Every row comes from one small tree of marks. The marks that hang from a mark follow it in brackets, in alphabetical order. Every link used is in the known rows. Which tree was each row made from?
Known rows
voneg(fatedet(ropu) mifolaf): [-15  -4 -17  -6  14 -17   2  16  15   0  12  -3  -2 -13   6   7  -1   2
   0   7  10  15  -3 -15  17  -5   7  10  17  25 -16   2  -9  -3]
rula(rimo(voma)): [-12  10  -4   4 -17 -10  14   7  -6 -16  17  21 -10   5  14  15  -5  -2
   9  16   0  10  -2 -12  12  -3 -13  -1  11  15  -5  17   7  -6]
daradu(mifolaf(ropu(segoz(voma)) voneg)): [-20  -3  -4  11  -2  15  14   3 -13  -8   8  24 -20  -6  21  -6   0  -2
  12  -8 -19  17  -4 -30   2   1   3   0  -1   7 -31  16 -40  -2]
ropu(fatedet segoz): [  3   2  -4  13   2 -17  12   4   8 -12  15   8  -9  -7  22   5 -20   7
  -3  10   3   8 -25 -22  11   3 -10  10   0  10 -18  10 -15   2]
mifolaf(ropu voneg(fatedet(bivo))): [-13   4   1  -9   6 -25 -13   2   4   4  18  17 -16  10   3  -4 -10 -16
   7   4   5  13  12 -21   2  -2  -5 -18   4  15  -3  -7 -11   7]
rimo(rula voma(segoz(ropu(fatedet)))): [ 26   0   6  -4 -28 -12  14  -6  16  15   0  21   6  10  14  10   0   3
   8   6 -22  20 -12   6  -1  14  -1  -3  15  -4 -22   3   3 -15]
ropu(mifolaf): [-13  21 -10   7 -12 -14   8  11  -4  -1  17  15  -3 -13   0   6  -8 -24
   3   9   7   4   3 -27   3  -1 -11  -2  21   4   1  -4  -3   2]
segoz(belu ropu(fatedet) voneg(mifolaf)): [ 16 -17   1   6  -3 -14  22   3  20   8 -10  -9   2 -18  10   1  -4   8
  -6  13  18  17  -8  -7   1   8 -19   9  19  16 -15   5  10 -20]
voneg(fatedet(bivo ropu) mifolaf): [-15  -7   0 -16  14 -24 -10  18  10  -8   5  -7  -9  -6  -6  11  -2   5
   4  11  11  11   5 -12  13  -7   4  -2  14  25 -11  -1   0 -11]
belu(segoz(ropu(fatedet mifolaf) voneg)): [ 16   0  -4  11  -5 -21  13   7   5   5 -13  -1  -2  -7   6   0 -20 -23
  -5  22   7   0  -6 -25 -15  14 -28  -1  27  -5 -13 -10  11 -17]
voneg(mifolaf(ropu(fatedet segoz))): [ -2  -5  -3  18  14 -12  13  10  12 -13  17   3 -12  -5  28   7  -7  -4
  -2   3  -1  11 -27 -28  10  -2   2   5  -4  25 -28  18 -24   7]
rula(rimo(voma(segoz(ropu voneg)))): [ 15  -6   6   4 -18   2  23   9  -4  -5   0  11 -15   3   4  -4  -2  -2
  16  22   2   2  -3   2 -10   1 -23  -5  26   9  -2  22  15 -26]
rimo(rula): [  3  17 -12   6  -4 -14   7  16   6   5  19  28   1 -11   9  11   1   2
   6   4  -1  24  -5 -26   7   4  -7   6   8  -3  -2  -3  -6   6]
rimo(voma(segoz(ropu))): [ 14   8   6   3 -27   6  19   2  -2   4   4  16  -9   2  -3   3  -6  -5
  16  19 -10   5  -9   9  -9   5  -5 -14  23   4 -10  13   8 -17]
ropu(segoz): [ -3  11  -8  17   4  -1  14  16  -3 -13  17  14 -13 -13  10   3 -11   4
   5  12   9   4 -20 -24   5   1  -7   7   5   7  -7  12 -14   3]
segoz(ropu voneg): [  9   8  -7  13   1  -4  16  12   5   3   1   8  -7 -14   3  -6 -12  -4
   8  13  19  15  -8 -18  -9   2 -20   0  23   8   6   8   2 -12]
voma(rimo(rula) segoz(belu)): [ 19  -1 -12   9 -16   0  20  19  16   8  22  18  -2 -10  -9   3  12  11
  13   3  -6  16   9  -3   7   9   1   9   5 -11  -6  -2   5 -16]
belu(segoz(ropu voneg(mifolaf))): [ 13   1  -3   9   2  -1  20  26   1  -2  -9  -1  -3 -19   1   0 -11  -3
   5  32   8   2 -13 -21 -15   6 -22   4  18   4 -20   3   9  -9]
belu(segoz(ropu voma(rimo))): [ 13   7 -15  17 -17   9  17  11  12  -4   8  12  -6   1  -5   2 -17   4
   7  18 -12  12  -4  -2  -9  16   0   6   8 -18 -27   9   3 -25]
belu(segoz(ropu(mifolaf))): [  3  20  -2  15 -10  -3  11  16  -5   1  -5  13  -2 -10  -7   3 -16 -21
  -5  20   5  -6   0 -19 -13  14 -16  -2  27  -9 -10  -7   8 -12]
fatedet(ropu): [ -9  12  -5  13  12  -6   5  10   3 -12  12  12 -19 -13   2   3  -8   2
   7   4  11  22  -5 -19   7  -1  -6  -2  14  17   6   8 -13  -7]
bivo(fatedet(ropu(segoz(belu)) voneg)): [ 16 -13  -7  26  26 -12  10  -3  14 -23  -7  -1 -42 -29 -11  13   2  16
   0   8  10  11  -6  -8  18   2 -18  11  -1  16  12  -3 -11  -3]
segoz(belu): [  0  10  -6  15  -6  -6  18  11   2  -1  16  17 -11 -19  -2   7  -3   2
  -2  14  15  14   0 -12   3   6 -18  -2  11   6   4   0   6  -9]
voma(rimo segoz(ropu voneg)): [ 21  -1 -10  10  -9   6  22  13  12   1  11   1  -7  -3  -8 -16  -8   1
  22  11   1  10   1  -5  -8   1  -7   2  20   0  -2  14   2 -22]
bivo(fatedet(voneg)): [ 10   8 -12   6   2 -33   5  -5   9 -11  16   9 -27 -19  -5  15 -14  -4
   5  17  -9  12  -3 -18  19 -10 -21   0  -1   6  10 -10  -3  15]
rimo(rula voma): [  4  16 -15   0 -19 -11  11   9   6   5  15  28   3  -2  12  21   8  -4
  12   8  -9  24  -6 -17   3   4   1  -4  11   1  -7   2   0   3]
segoz(ropu voma voneg(fatedet)): [ 10  -8 -23  -5  -7 -10  13   4  17  18   5   7  -4  -7   4  -4  -9  -7
   3  19  14  15  -3  -5  -9   7  -7   4  24  -4 -13   1   5 -22]
belu(segoz(ropu(fatedet) voma(rimo))): [ 19  -1 -12  13 -18  -7  14   0  22  -4   6   9  -5   8   5   3 -24   9
   0  14 -15  18  -8   2  -2  18  -2   8   4 -15 -35   6   0 -27]
mifolaf(ropu(fatedet segoz(voma)) voneg): [ -1  -9  -3  17  -1  -6   7 -13   5  -6  17  23 -19   6  31  -4 -11   0
   3  -5 -16  21 -19 -21   6  11   0  -1 -10   7 -28  16 -35   6]
fatedet(bivo ropu voneg): [  3   9  13   5  16 -24 -12  10   1 -23  -4   9 -35 -14 -23   9  -4   8
  14   1  12  23  16  -9  10  -9 -10 -13   6  20  21   1  -3  -6]
mifolaf(ropu(fatedet segoz) voneg): [ -3  -1   0  21  10 -10   6  -7   6  -7  15  19 -15   5  30  -7 -15  -2
   2  -7  -5  16 -18 -29   9   5  -6   1  -7  18 -16  12 -34  15]
voneg(mifolaf(ropu(fatedet(bivo)))): [ -6  -2  15  -1   5 -31  -2   9   8 -11  16   3 -14   6  13  11  -8 -10
   0   7  -3  19  -5 -22   7  -5  -5 -17  -1  25 -17   6  -4  -2]
rimo(rula voma(segoz(ropu))): [ 21   9   1   2 -28   3  14   6   5  14   1  25   4   3   1   7   8   1
  16   9 -15  15  -6   4  -7  12   2  -6  20  -6 -12   5   5 -14]
mifolaf(ropu voneg): [-11  15  -3  15   4  -5   6   1  -3   0  24  29 -16   2  12  -8  -8 -15
   9  -3  -3  21   0 -30   3   0  -8 -12   2  16  -1   6 -23  14]
fatedet(bivo ropu): [ -7   8  12   5  13 -14  -7  13   0 -18   6  10 -25  -6  -8   5  -6   7
   9   8   9  21   3 -15   3  -2  -9 -15  12  18  11   5  -3 -15]
bivo(fatedet(ropu(segoz) voneg)): [ 11  -3  -9  20  27 -16   3  -3  11 -25   0   0 -39 -20  -4  12  -6  11
   6   7  -1  11 -11 -20  21  -6 -11  10  -3  16   7   3 -22   8]

Write each row's tree
[ -5  11  -7  10 -25   2  10   1  -1   7   3  18  -2  -6  -1   5  -8 -17
   2   5   2  11   3  -7  -6  11  -2  -2  29  -8 -10   4  -1 -19]
segoz(ropu(mifolaf) voma)
[ 18 -14 -31  10 -12  -2  22  14  21   9  15  15  -5 -14  -1   7  16   9
  13   7   2  33   6 -13   0  12  -1  11   7 -13  -9   0   5 -23]
segoz(belu voma(rimo(rula)) voneg)
[-22  10 -19 -11 -14 -23  -4  -2   0  13  14  16   7  -2   6  -2 -10 -23
   2   3   3   0  12 -24  11  -1  -3   7  22   4 -10 -15 -10  13]
ropu(mifolaf(voneg(fatedet)))
[-25   0   2 -28  -9 -26  -7   5  -6   2   3  10  -3   0   2  -4 -10   2
  10   3  -9   8  21 -21  11  -8 -10  -4  10   8 -18 -14  -7  -4]
daradu(mifolaf(voneg(fatedet(bivo))))
[-13   1  -7  14   4  11  21  16  -7 -12  14  18 -26 -11  16   4   2  -5
   6   2 -11  16  -9 -28  -2  -1   3  -3   2   7 -26  16 -28 -14]
daradu(mifolaf(ropu(segoz(voma))))
[-14  -2 -23   9  18  -8   1  13   6  -4   4   0  -9 -11   3   5  -1 -11
  -1   2  21  -4  -2 -25   8   3   8  15  24  14  -7   0 -17  -6]
voneg(fatedet(ropu(mifolaf segoz)))
[ 13  10  -2  15 -15   6  15  10   0   0   0  20 -10  -7  -1   3 -18  -1
   0  27  -5  10 -13  -3 -15  19 -14  -2  13 -17 -22   4   5 -21]
belu(segoz(ropu voma))
[  7   3  -9  12  20 -28   0  -7  13 -17   5   4 -36 -19  -8  13  -8   3
   5   7  -4  22   3 -17  23  -9 -16  -1   4  14  13  -6 -11   6]
bivo(fatedet(ropu voneg))
[ 11   5  13  -4  -3 -47  -8  -1   8 -15   2  10 -22  -5  -6  13 -16   5
   4   8   1  18   7  -9  15  -7 -17 -12  -3  11   6  -6   4   3]
ropu(fatedet(bivo voneg))
[ 19  10 -10  10 -16   4  13  16  20   9  13  18   6   1  -6  -5   1   9
  17  -3 -11  17   3  -2   3   8   8  12  14 -12 -11   6  -6 -17]
voma(rimo(rula) segoz(ropu))
[-13   6   0   4   5 -22  16   5   5  -5  16  13 -15  -5  22   4  -8 -13
  -1  -5  -8  24  -1 -31  10  -6 -11  -9   7  18 -18   2 -18  -7]
daradu(mifolaf(ropu(fatedet)))
[ 13  10  -7  15   0  -5  15  19  -7   3 -10   4  -5 -14  -6  -2 -14 -26
   3  26  14  -5  -1 -28 -23  10 -25  -5  29  -6  -4  -6  12 -15]
belu(segoz(ropu(mifolaf) voneg))
[ 16  -1  -4  -5 -18  -6  24   9  -7  -1  15  11 -16  -6   1   3   0 -14
  24  31  -7   6 -11 -11 -14  -6 -16 -22  15   9  -5   8  11  -8]
rimo(voma(segoz(voneg)))
[  7 -16 -13 -16 -14 -20  17  10   0   1  18   7 -14   5   8   3  -2  -9
  13  30   2  -5   0  -6   1  -8 -18  -5  17  10 -10   6  18 -13]
rula(rimo(voma(segoz(voneg(fatedet)))))
[ -8   7   0  15 -21   5   9  -7  -1  13 -10  18   3 -10  -5  -7  -2 -10
  -3  -4  13   6  14  -8   0  15 -13   5  29   3   1  -5  -3  -7]
segoz(belu ropu(mifolaf(voneg)))
[-21   5  -5 -20 -14 -30 -16   1  -4   7   8  11   0   4  -4   1 -11 -18
   4   7   5  -2  19 -21   6  -3  -5  -6  18   4  -4 -16   0   6]
ropu(mifolaf(voneg(fatedet(bivo))))
[  1  -8 -26  -4 -13 -12  10   5   9  22   0   3   2  -7   0   0  -5 -25
   1  14  14   6   6 -13 -10   9  -4   1  37  -8 -12  -7   7 -22]
segoz(ropu(mifolaf) voma voneg(fatedet))
[  6 -11   1  23  23   0  11  17   7 -20 -13  -2 -25 -35 -13  11  12  21
   6   0  20  10   0  -7  19  -1   0  18   5  29  -2  13 -13  -2]
fatedet(ropu(segoz(belu)) voneg(mifolaf))
[ -1  12  -4  14  11 -18   8  17   5 -10  14  13 -21 -18  -2  10   4 -14
   9   2   3  19   4 -22  12 -13  -2  -6   2  26   0   6 -13  17]
fatedet(voneg(mifolaf(ropu)))
[ 10   8  17   1  -9 -39 -12  -5   9  -5 -19   3 -12  -4 -13  10 -13 -10
  -1  -1   8  10  19  -6   5  -1 -12  -7  20   7   8 -10   8  -8]
segoz(ropu(fatedet(bivo voneg) mifolaf))
[ 10   9   0  16  11 -34   3  -1  15  -7  15  18 -26  -7   8   8 -10 -13
   2  -2   2  26   2 -19  15  -6 -12 -12  -1  19   5   0 -13  11]
mifolaf(ropu(fatedet(voneg)))
[  8   6  18   0  -8 -24  -3  -1  11  -5  -3   7  -9   6   4   2 -22   8
  -2   7   6  17  -5  -3   0   6 -14  -8  13   8  -5   2   5 -18]
segoz(ropu(fatedet(bivo)))
[  5  14   5   7 -21   3  14  10  -5   7   4  14  -3  -8  -9  -5  -9 -18
   7  10   1  -6   3  -6  -7   6  -8  -5  31  -3  -4   2   3 -15]
voma(segoz(ropu(mifolaf)))
[ 28 -11  -8  15 -10  11  29  13  15   6   4  -1 -11 -12 -18 -15   1   6
  14  11  12   7   5   4 -10   7 -14   4  21  -1   2   9  12 -33]
voma(rimo segoz(belu ropu voneg))
[ -9   1  -1  -8  16 -26 -12  13   8  -6   8   4 -19  -1  -8   6  -8   3
   4  10  18  16   7 -12   7  -2  -4  -9  16  16   3  -5   1 -15]
voneg(fatedet(bivo ropu))
[-19   1 -10   5   2 -17  -2 -17   0  -5   7   8 -17  -4   6   3  -6 -13
   4   0 -15  11   4 -28  15   0 -12   2  16  11  -1  -9 -23   8]
bivo(fatedet(ropu(mifolaf(voneg))))
[ 14 -13   4   5 -18  -3  28  11  -8  -6   8  13 -24  -7  -1   3   8  -1
  12  29   7   0   1  -1  -3   1 -29 -11  16   9   0  13  25 -24]
rula(rimo(voma(segoz(belu voneg))))
[  9  -7   1  -2 -17  -8  22  12 -10 -12  16  15 -19   1   7   2   0  -7
  19  27  -4   0  -4 -11  -2  -5 -23 -11  14  11  -4  16  16 -13]
rula(rimo(voma(segoz(voneg))))
[  7   1  -8   3   3 -12  19  29  -5  -7   9   2  -8 -22   3   5 -10  -9
   9  38   2   0 -14 -33  -9  -1 -23   0   8   6 -20  -1   8   2]
belu(segoz(voneg(mifolaf)))
[ -2  -3 -11  21   7  -4   1   5  -1 -18  -8  10 -30 -21 -10  10   6  -4
  10  -4   3   9   5 -15   9   2   6   7  13   6  -2  11 -21  -5]
fatedet(ropu(mifolaf segoz(voma)) voneg)
[-21   7  12  -1   1 -15 -16  -1 -11 -11  -5  12 -16   1  -8  -1  -4  -9
  11  -6   1  12  18 -23   4  -1  -6 -13  20  15   7  -4 -14  -3]
fatedet(bivo ropu(mifolaf(voneg)))
[-13  -1  -1 -11  10 -25  -4  23   7  -1  21   3 -10   0   3  10  -1 -16
   3  13   9   9   3 -22   4  -8   5 -13   9  23 -13  -3   0  -1]
voneg(fatedet(bivo) mifolaf(ropu))
[ 12  -2  -7  12 -16   3  24  14  10  -3  26  10 -14 -10 -14  -3  -1   5
  12  11   1   7   5   1   5   2  -6   1   8   0  -5   4   6 -20]
voma(rimo segoz(belu))
[  0 -12  -5  12  22 -13  23  13   2 -11   5   0 -21 -11  28  -3  -3  -6
   5   2   1  15 -13 -42  -1  -6 -15  -4   6  18 -18  10 -24  -8]
daradu(mifolaf(ropu(fatedet segoz(voneg))))
[ -3 -10  -6 -12  18 -28  -1  24   6   2  15  -6 -15  -4   2   3   2 -20
   7  19  15  10   3 -30  -6 -12  -6 -16  12  24  -6  -3   4  -3]
segoz(voneg(fatedet(bivo) mifolaf(ropu)))
[ 13 -17 -12  19  -1   8  25  13   0  -4   5  10 -21 -25   5   1   2   7
   6  23  16  10 -17 -15  -9  11 -16   5   7  -2  -9  12   2 -19]
ropu(segoz(belu voma voneg))
[ 13  -9 -18 -16 -16 -19  18   9   3  10  18   4 -10  -2   3   2  -4 -17
  19  31  -2   0  -5  -8  -7  -7 -10 -15  20   7 -12  -2  14  -8]
rimo(voma(segoz(voneg(fatedet))))
[ -4   9 -22  13 -29   5  12   2  12   2  10   9   1   3  -5   4  -6 -11
   8  -3  -3  14   9  -5  -1   8  11   7  26  -9 -15   9  -4 -23]
segoz(ropu(mifolaf) voma(rimo))
[  7   2  11   4   0 -37 -10   3   1 -21 -10   2 -20  -7  -5  13  -9  -6
   1   4   6  -1   5 -21  12  -5  -9  -2   4   9   2  -6  -2   5]
ropu(fatedet(bivo voneg) mifolaf segoz)
